Each row was made from one small tree. The marks that hang from a mark follow it in brackets, in alphabetical order. Every link used is in the known rows. Write each row's tree.
Known rows
buti[mubik[razu]]: 6 4 -16 1 0 -7 -3 16 12 16 -4 -2 17 5 27 38 3 -15 5 -6 19 3 -11 -11 10
rizu[nekof[fega] razu sini[tela]]: 16 -3 14 -6 -17 -43 -17 32 23 -50 -9 28 -29 -3 24 -9 -20 -9 -5 17 -1 18
 -16 -11 7
zipir[savuf[samol] tela]: 30 -1 -12 22 9 -5 12 6 -6 24 2 -11 37 7 -19 25 -6 5 3 30 -16 20 1 -3 -1
razu[mubik punos vize]: -17 -2 -26 -29 -9 -15 18 -9 17 6 4 11 36 14 26 7 -8 -26 -4 -6 24 7 -4 2
 2
rizu[nekof sini[tela]]: 1 -4 -1 -4 2 -26 -17 11 20 -21 -9 24 -33 -9 21 30 -2 -3 6 15 -9 13 -10
 -3 8
buti[mubik[razu[savuf vize]]]: -11 5 -18 -20 -4 -17 -5 18 22 22 -7 3 32 17 32 21 10 -6 9 -9 29 4 -16
 -20 10
mubik[buti razu[punos]]: -19 1 -27 -29 -7 -16 3 19 13 -8 -8 -2 35 10 37 75 -12 -36 -27 -15 20 -2
 -9 20 8
buti[mubik[razu[punos savuf vize]]]: -20 3 -34 -32 -5 -19 -1 23 29 13 -8 7 50 26 48 53 8 -11 0 -10 37 4 -20
 -15 10
zipir[tela]: 13 -5 -2 9 6 -1 11 -8 3 16 -4 -6 34 4 -15 8 -8 -6 5 18 -11 11 -3 -3 -2
razu[savuf vize]: -22 1 -4 -25 -7 -12 -1 4 13 5 -4 7 18 15 6 -21 9 11 5 3 12 4 -6 -11 0
mubik[buti razu]: -11 3 -10 -15 -8 -15 -3 16 5 0 -6 -5 17 0 20 34 -9 -32 -16 -14 11 0 -3
 15 7
razu[mubik]: -3 0 -4 -9 -3 -10 8 -1 5 11 5 7 1 2 13 -29 -13 -30 6 5 10 0 -2 3 1
rizu[nekof[fega] sini]: 11 0 11 -11 -25 -21 -4 22 13 -26 -6 16 -29 -5 23 5 -5 4 -2 15 6 13 -10
 -5 3
zipir[savuf]: 20 0 0 5 -3 -8 -4 12 -11 -4 7 -5 18 5 -10 7 5 -6 -6 12 -8 7 18 -4 3
razu[mubik savuf vize]: -27 1 -9 -35 -10 -22 7 2 19 18 0 14 21 18 19 -48 -3 -18 12 6 23 3 -7 -7
 1
rizu[nekof[fega] razu sini]: 23 1 14 -14 -26 -33 -9 29 9 -36 -4 21 -40 -5 26 -13 -21 -7 -8 19 7 21
 -14 -5 4
nekof[fega rizu[sini[tela]]]: 18 -3 23 10 -30 -16 7 10 33 -37 -1 17 4 12 16 20 -8 15 -6 -12 11 -4 -17
 -12 4
sini[tela]: -7 -5 -2 10 11 -11 -7 6 16 -17 -5 8 14 1 -2 4 1 -3 2 0 -8 -3 -3 -5 4
savuf[samol]: 1 3 -10 8 7 3 5 2 2 13 0 0 -18 -2 9 11 -3 19 5 0 4 1 -15 3 -3
nekof[fega rizu[razu sini[tela]]]: 27 -2 27 6 -31 -28 1 15 30 -47 1 22 -6 12 17 5 -23 8 -10 -9 14 3 -19 -12
 5
razu[punos savuf]: -28 -1 -20 -36 -1 -10 4 20 18 -10 -8 12 24 24 32 32 -1 -6 -9 6 19 -9 -16
 0 1
buti[mubik]: 4 4 -13 11 5 4 -5 4 9 14 -2 2 7 3 12 30 3 2 15 8 9 0 -4 -13 4
rizu[razu sini]: 12 -1 10 -4 -8 -14 -8 -4 0 -2 0 19 -36 -3 16 5 -18 -12 -7 0 9 17 -1 6 4
razu[punos savuf[samol] vize]: -31 2 -31 -35 0 -12 9 9 24 7 -6 11 23 23 32 30 2 21 0 0 27 2 -25 -3 -1
gisefop[punos]: 1 0 -9 -5 14 -3 -6 -11 8 1 6 4 19 -4 -3 22 0 4 -16 -2 4 -14 0 2 3
buti[mubik[razu[vize]]]: 5 5 -17 -2 -4 -10 -3 5 14 20 -2 -2 29 6 21 29 8 -8 7 -13 21 11 -7 -16 10
razu[mubik vize]: -6 0 -7 -13 -8 -13 12 -14 8 16 6 6 16 4 8 -32 -5 -20 9 -4 14 10 3 -3 1
nekof[rizu[sini]]: 17 1 14 -1 -21 -1 6 -11 10 -3 4 14 -23 5 13 42 -6 13 -3 -13 12 2 -12 0 2
rizu[nekof razu[mubik punos]]: 8 2 -22 -40 -6 -36 2 27 9 -25 0 22 -8 5 43 -2 -31 -41 -6 24 12 13 -16 3
 4

Write each row's tree
20 1 11 -21 -29 -41 -3 27 14 -25 0 27 -38 -3 40 -39 -32 -34 -1 22 16 19
 -15 -1 5 -> rizu[nekof[fega] razu[mubik] sini]
19 3 -5 -20 -17 -12 10 6 10 -29 5 11 8 16 21 42 -22 1 -15 -10 15 -2 -17
 -1 2 -> nekof[rizu[razu[punos]]]
-24 3 -31 -42 -5 -21 8 18 23 6 -7 6 32 22 46 34 0 2 -12 -16 35 3 -32 -2
 6 -> mubik[razu[punos savuf[samol] vize]]
-15 3 -32 -28 0 -15 -2 33 28 8 -11 9 38 25 53 62 1 -19 -3 -2 34 -5 -23
 -10 10 -> buti[mubik[razu[punos savuf]]]
-7 0 -22 -30 -11 -15 7 3 12 -4 -2 -1 43 12 28 35 3 -16 -18 -25 23 9 -10
 0 8 -> mubik[razu[punos vize]]
8 -1 5 -12 -10 -22 -1 -5 5 7 3 25 -34 -2 29 -18 -28 -39 -1 4 18 17 -3 9
 5 -> rizu[razu[mubik] sini]
-12 1 -24 -30 -6 -24 6 12 13 -11 -1 14 13 11 34 23 -35 -52 -15 6 20 4 -6
 19 3 -> rizu[razu[mubik[buti] punos]]
-30 0 -34 -32 -11 -17 15 -6 21 5 1 9 40 13 30 29 -15 -37 -9 -2 24 6 1 16
 2 -> razu[mubik[buti] punos vize]
14 -3 12 6 -12 -10 0 -7 23 -17 0 20 -15 5 13 43 -5 11 -1 -11 5 0 -13 -4
 5 -> nekof[rizu[sini[tela]]]
-25 4 -17 -28 -4 -20 13 4 20 29 0 14 3 15 28 -41 -7 0 17 8 26 4 -22 -5
 -1 -> razu[mubik savuf[samol] vize]
-27 -1 -29 -28 -5 -14 13 6 18 0 -1 9 26 11 36 42 -22 -48 -10 5 21 -3 -4
 21 2 -> razu[mubik[buti] punos]
12 -2 5 -10 -1 -37 -23 18 15 -32 -8 30 -43 -8 25 12 -18 -15 1 19 -7 21
 -12 -3 9 -> rizu[nekof razu sini[tela]]
-32 -1 -22 -42 -6 -13 4 7 22 -5 -6 11 40 25 24 19 7 5 -6 -2 23 1 -12 -5
 1 -> razu[punos savuf vize]
-48 0 -35 -53 -12 -26 13 10 31 5 -6 17 43 26 42 22 -15 -35 -6 6 34 0 -10
 10 2 -> razu[mubik[buti] punos savuf vize]
22 1 24 1 -39 -8 11 6 19 -23 4 11 -7 10 15 18 -9 17 -8 -12 19 -2 -15 -8
 1 -> nekof[fega rizu[sini]]
32 4 23 -4 -36 -18 10 20 12 -40 7 4 7 14 6 -18 -22 11 -11 -5 14 -4 -18
 -13 -1 -> nekof[fega rizu[razu]]
-39 1 -32 -51 -13 -27 2 22 25 -5 -12 5 51 23 42 53 -4 -26 -22 -14 31 1
 -14 9 7 -> mubik[buti razu[punos savuf vize]]
10 2 8 -32 -36 -26 13 36 27 -50 0 14 28 34 33 7 -24 7 -17 0 29 -11 -30
 -12 0 -> nekof[fega rizu[razu[punos savuf]]]
-21 4 -12 -19 0 -10 3 3 15 16 -4 7 1 12 15 -9 6 29 10 1 18 5 -19 -8 -3 -> razu[savuf[samol] vize]
-20 2 -15 -17 -11 -16 8 -10 12 14 2 5 19 2 9 -11 -13 -31 2 0 14 7 6 10 1 -> razu[mubik[buti] vize]
-35 -1 -27 -49 -9 -24 14 7 28 7 -2 18 39 29 39 -6 -5 -26 0 5 33 2 -15 -1
 2 -> razu[mubik punos savuf vize]
6 -5 10 -2 -15 -31 -11 25 27 -39 -10 21 -19 -4 23 8 -4 0 0 15 -2 10 -15
 -10 6 -> rizu[nekof[fega] sini[tela]]
15 0 -1 -27 -27 -34 -5 31 17 -44 -6 24 -22 5 43 25 -23 -12 -17 15 16 18
 -19 0 5 -> rizu[nekof[fega] razu[punos] sini]
-34 2 -13 -33 -5 -22 4 20 19 10 -6 13 10 15 28 -11 -17 -39 4 16 19 -10
 -8 12 1 -> razu[mubik[buti] savuf]
-22 0 -20 -42 -5 -20 3 29 18 -7 -10 8 34 23 46 34 -2 -24 -18 -9 28 -7
 -22 2 7 -> mubik[razu[punos savuf]]
-26 0 -23 -46 -11 -24 5 18 21 -2 -8 7 48 25 39 26 4 -13 -16 -17 31 3 -18
 -4 7 -> mubik[razu[punos savuf vize]]
-15 6 -39 -23 5 -14 1 33 28 20 -11 8 25 22 61 72 -1 -4 2 -2 36 -4 -35 -9
 8 -> buti[mubik[razu[punos savuf[samol]]]]
5 -5 8 5 2 -23 -16 1 16 -19 -5 25 -26 -2 15 11 -17 -16 -4 0 2 14 -4 1 8 -> rizu[razu sini[tela]]
-15 5 -13 -27 -5 -21 3 15 15 16 -6 2 14 13 29 -4 2 6 -1 -16 26 6 -26 -6
 5 -> mubik[razu[savuf[samol] vize]]
-36 4 -36 -41 -2 -21 4 34 23 1 -14 5 24 20 56 73 -15 -18 -20 -6 32 -6
 -30 20 5 -> mubik[buti razu[punos savuf[samol]]]
-38 2 -16 -36 -12 -26 5 7 22 15 -4 12 23 15 23 -21 -10 -28 6 9 23 1 -3 4
 1 -> razu[mubik[buti] savuf vize]
-31 3 -14 -38 -14 -26 -3 19 17 4 -10 1 30 13 25 18 -3 -19 -12 -12 22 3
 -8 4 7 -> mubik[buti razu[savuf vize]]
-7 5 -15 -15 0 -14 -7 28 20 16 -9 4 20 16 38 26 3 -14 8 2 26 -2 -18 -15
 10 -> buti[mubik[razu[savuf]]]
-13 3 -13 -18 -13 -18 0 5 8 4 -5 -6 30 2 14 26 -3 -22 -15 -18 15 8 1 9 7 -> mubik[buti razu[vize]]
7 2 15 -32 -27 -41 -12 43 18 -34 -10 28 -37 8 37 -24 -20 -7 -4 25 15 14
 -23 -10 3 -> rizu[nekof[fega] razu[savuf] sini]
